Known rows, with every way that one mark hangs from another:
j_851{j_406}: [-0.08  0.17  0.22  0.55 -0.69 -0.48  0.87 -0.05 -2.43 -0.46 -0.46  2.15
  0.43 -1.33  1.09 -0.55  2.92 -2.21]
j_406{j_167{j_558{j_250{j_807}}} j_417 j_851}: [ 1.15  2.92  1.17 -3.18 -0.76 -0.62  2.27  2.20 -2.67 -2.22 -0.42  3.66
  1.00 -0.47 -0.56 -3.22 -1.88 -3.88]
j_234{j_406{j_167{j_558}}}: [ 0.61  0.93  2.60  0.38 -1.71  1.24 -0.30  0.64 -3.92 -0.44  0.30  2.25
  0.52 -2.27  0.29 -2.37  2.19 -1.72]
j_406{j_167 j_417{j_38} j_851}: [ 1.44  3.45  1.84 -2.25  0.01 -1.70  2.26  1.63 -1.68 -1.91  0.50  3.84
 -0.01  0.56 -0.35 -1.35  0.18 -0.68]
j_167{j_558}: [ 0.25 -0.82  1.16 -0.57 -0.86  0.30  0.69  0.82 -2.61 -0.89 -0.46  1.03
  0.59 -1.24  1.23 -2.70  1.61 -2.33]
j_167{j_558{j_250{j_38 j_807}}}: [ 0.76  0.80 -0.32 -1.52 -0.27  0.11  0.29  1.17 -4.01 -0.36 -0.78  2.39
  1.11  0.09  0.80 -3.53  1.54 -3.91]
j_234{j_406{j_250 j_417{j_38} j_851}}: [ 0.49  2.96  1.67 -1.09  0.30 -0.65  1.12  1.13 -1.35 -0.83  1.27  3.15
  0.86  0.25 -0.85 -3.19  1.29 -2.28]
j_558{j_250{j_38 j_807}}: [ 0.98  1.55 -0.53 -1.10  0.83 -0.41  0.79  0.92 -3.78 -0.08 -0.48  2.89
  0.49  0.47  0.73 -2.22  2.26 -2.33]
j_250{j_807}: [ 0.95  0.15  0.52 -1.00  0.44  0.57  1.86  0.99 -3.28 -0.63 -0.84  1.76
 -1.13 -1.02  0.48 -1.16  1.31 -0.31]
j_406{j_167{j_558} j_250{j_807} j_417 j_851}: [ 1.04  2.67  2.38 -3.61 -1.20 -0.11  2.63  2.76 -2.80 -2.17 -0.28  4.41
  0.97 -0.58 -1.10 -3.91 -2.10 -3.53]
j_406{j_167{j_558} j_250 j_417{j_38} j_851}: [ 0.69  3.71  2.39 -3.20 -0.91 -1.24  1.80  2.40 -1.68 -1.93  0.80  4.90
  1.87  0.63 -1.31 -3.70 -0.56 -3.09]
j_234{j_406{j_167{j_558} j_250{j_807} j_417}}: [ 0.61  2.70  2.70 -1.24 -1.43  1.26  1.00  1.50 -3.73 -0.86  0.33  3.70
  0.54 -1.61 -1.68 -3.81  0.88 -2.74]
j_250{j_558 j_807}: [ 0.77  0.83  0.60 -1.41  0.06  0.87  2.11  1.58 -4.60 -0.12 -1.03  0.92
 -0.73 -0.58  0.98 -2.17  1.01 -1.20]
j_851{j_406{j_167 j_417}}: [ 0.42  2.05  1.25 -0.15 -1.35 -1.04  1.63  0.40 -2.37 -1.35 -0.08  3.52
  0.32 -1.18 -0.07 -0.66  2.14 -2.19]
j_234{j_406{j_167 j_417}}: [ 0.88  2.05  2.73  0.39 -0.86  0.23  0.96  0.35 -2.84 -0.90  0.68  2.54
 -0.29 -1.58 -0.34 -1.92  2.28 -0.87]
j_167{j_558{j_250}}: [-0.25  0.26  0.27 -0.80 -0.36 -0.13  0.48  0.85 -2.23 -0.75  0.01  1.64
  1.80 -0.85  0.72 -3.11  1.52 -3.77]
j_558{j_250}: [-0.17  0.90  0.12 -0.31  0.66 -0.65  1.06  0.51 -1.81 -0.57  0.42  2.09
  1.26 -0.61  0.54 -1.71  2.18 -2.24]
j_406{j_167 j_250{j_807} j_851}: [ 0.97  2.43  2.22 -2.59 -0.45  0.09  2.36  2.38 -3.30 -1.25 -0.16  4.79
  0.70 -0.99 -0.56 -1.93 -1.00 -1.44]
j_851{j_406{j_167 j_250{j_38 j_558}}}: [ 0.03  2.77  1.48 -0.42 -1.85 -0.56  0.56  1.08 -4.81  0.22 -0.03  4.44
  2.17 -0.13  0.75 -2.39  3.06 -3.49]

Rows:
[ 0.71  1.14  1.09 -2.35  0.31  0.08  2.32  2.03 -2.46 -1.07 -0.42  3.30
  0.48 -0.59  0.10 -2.44 -0.70 -2.06] : j_406{j_250{j_807} j_851}
[ 0.11  2.82  1.72 -0.16  0.29 -0.30  0.74  0.58 -1.68 -0.25  1.47  2.93
  0.60 -0.05 -1.33 -3.04  3.10 -1.59] : j_234{j_406{j_250 j_417{j_38}}}
[ 0.99  3.24  0.72 -3.32  0.99 -1.15  2.87  2.23 -1.50 -1.41  0.22  3.92
  0.11  1.15 -1.20 -2.79 -0.47 -1.94] : j_406{j_250{j_807} j_417{j_38} j_851}
[ 0.36  3.54  1.75 -1.37 -0.01 -0.47  1.34  1.52 -2.41 -0.36  1.19  2.44
  1.17  0.60 -0.45 -4.01  1.09 -2.95] : j_234{j_406{j_250{j_558} j_417{j_38} j_851}}
[ 1.15  1.60  2.57 -0.05 -0.99  0.43  0.58  0.80 -3.25 -0.83  0.31  2.73
  0.24 -1.87  0.63 -1.44  0.96 -0.98] : j_234{j_406{j_167 j_851}}
[ 0.67  1.73  1.32 -0.93 -1.21 -0.38 -0.07  1.07 -3.85 -0.66  0.03  3.56
  1.95 -0.34  0.73 -2.86  2.02 -3.11] : j_406{j_167{j_558{j_250{j_38}}}}
[ 0.35  4.28  0.78 -1.77 -0.65 -0.88  1.95  1.38 -2.81 -0.84  0.29  5.64
  0.53  0.02 -2.20 -1.14  1.95 -2.19] : j_851{j_406{j_167 j_250{j_807} j_417{j_38}}}
[ 0.75  4.23  2.66 -1.27 -0.41 -0.62  1.16  1.48 -2.10 -1.01  1.44  4.54
  1.00 -0.08 -1.38 -2.74  1.04 -1.73] : j_234{j_406{j_167 j_250 j_417{j_38} j_851}}
[ 0.70  2.86  2.85 -2.26 -0.56 -1.20  2.73  1.95 -1.46 -2.08  0.67  4.45
  1.35 -0.34 -0.55 -2.80 -0.67 -2.25] : j_406{j_167 j_250 j_417 j_851}
[ 0.15  4.63  2.35 -2.08 -0.38 -1.04  2.15  2.00 -2.88 -0.69  1.20  4.17
  1.31  0.99 -1.30 -3.16  1.73 -1.66] : j_406{j_167 j_250{j_558} j_417{j_38}}
[ 1.86  3.46  2.16 -3.05 -0.38 -0.94  2.43  2.38 -3.41 -1.64 -0.23  5.26
  0.54  0.73 -0.36 -3.26 -0.63 -2.40] : j_406{j_167 j_250{j_38 j_807} j_417 j_851}
[ 0.35  1.26  1.55 -0.12 -0.09  1.37  0.77  0.85 -3.41  0.13  0.31  2.65
  0.04 -1.57 -0.59 -2.55  2.10 -1.53] : j_234{j_406{j_250{j_807}}}
[-0.25  2.78  1.73 -0.55 -1.35 -1.01  1.78  0.82 -2.07 -1.17  0.45  4.62
  1.44 -0.96 -0.94 -1.68  2.04 -3.00] : j_851{j_406{j_167 j_250 j_417}}
[ 1.38  3.10  2.70 -2.15 -0.66 -1.61  1.90  1.86 -2.44 -1.73  0.50  4.92
  1.57  0.74  0.27 -3.41  0.25 -2.62] : j_406{j_167 j_250{j_38} j_417 j_851}
[ 0.23  3.10  1.27 -1.32 -1.10 -0.43  2.21  1.22 -2.91 -1.10 -0.16  4.97
  0.52 -1.00 -1.53 -1.49  1.26 -2.71] : j_851{j_406{j_167 j_250{j_807} j_417}}
[ 0.64  4.76  2.35 -3.07 -0.37 -1.49  2.63  2.58 -2.52 -1.28  1.00  4.39
  1.66  1.24 -0.80 -3.36 -0.19 -2.27] : j_406{j_167 j_250{j_558} j_417{j_38} j_851}
[-0.08  1.01  0.53  0.26 -0.84 -0.80  0.30  0.34 -2.99  0.01 -0.03  3.76
  1.70 -0.20  0.93 -2.08  3.61 -3.41] : j_851{j_406{j_250{j_38}}}
[ 0.55  2.30  2.90 -2.76 -1.47 -0.73  2.13  2.28 -1.79 -2.24  0.37  4.13
  1.93 -0.54 -0.49 -4.03 -1.29 -3.76] : j_406{j_167{j_558} j_250 j_417 j_851}
[ 0.72  3.13  2.62 -0.79 -0.65  0.85  1.50  1.24 -3.37 -0.70  0.62  4.00
 -0.01 -1.41 -1.78 -2.75  1.34 -1.44] : j_234{j_406{j_167 j_250{j_807} j_417}}
[ 0.94  1.91  1.25 -2.83  0.41 -0.58  3.17  2.09 -1.62 -1.80 -0.17  3.17
  0.20  0.03 -0.58 -3.19 -1.20 -2.64] : j_406{j_250{j_807} j_417 j_851}
[ 0.07  2.13  2.88 -1.73 -1.45 -0.28  1.69  1.66 -2.15 -1.70  0.56  3.88
  1.59 -0.75 -0.96 -3.83  0.77 -3.07] : j_406{j_167{j_558} j_250 j_417}
[ 0.57  1.75  1.48 -2.01 -1.12 -0.50  1.02  1.76 -2.67 -1.55 -0.03  3.39
  2.09 -0.97  0.66 -2.62 -0.71 -3.58] : j_406{j_167{j_558{j_250}} j_851}
[ 0.35  0.47  0.13 -0.72 -0.46 -0.44 -0.18  0.79 -3.09 -0.36 -0.18  2.12
  1.93  0.14  1.32 -3.65  2.33 -4.09] : j_167{j_558{j_250{j_38}}}
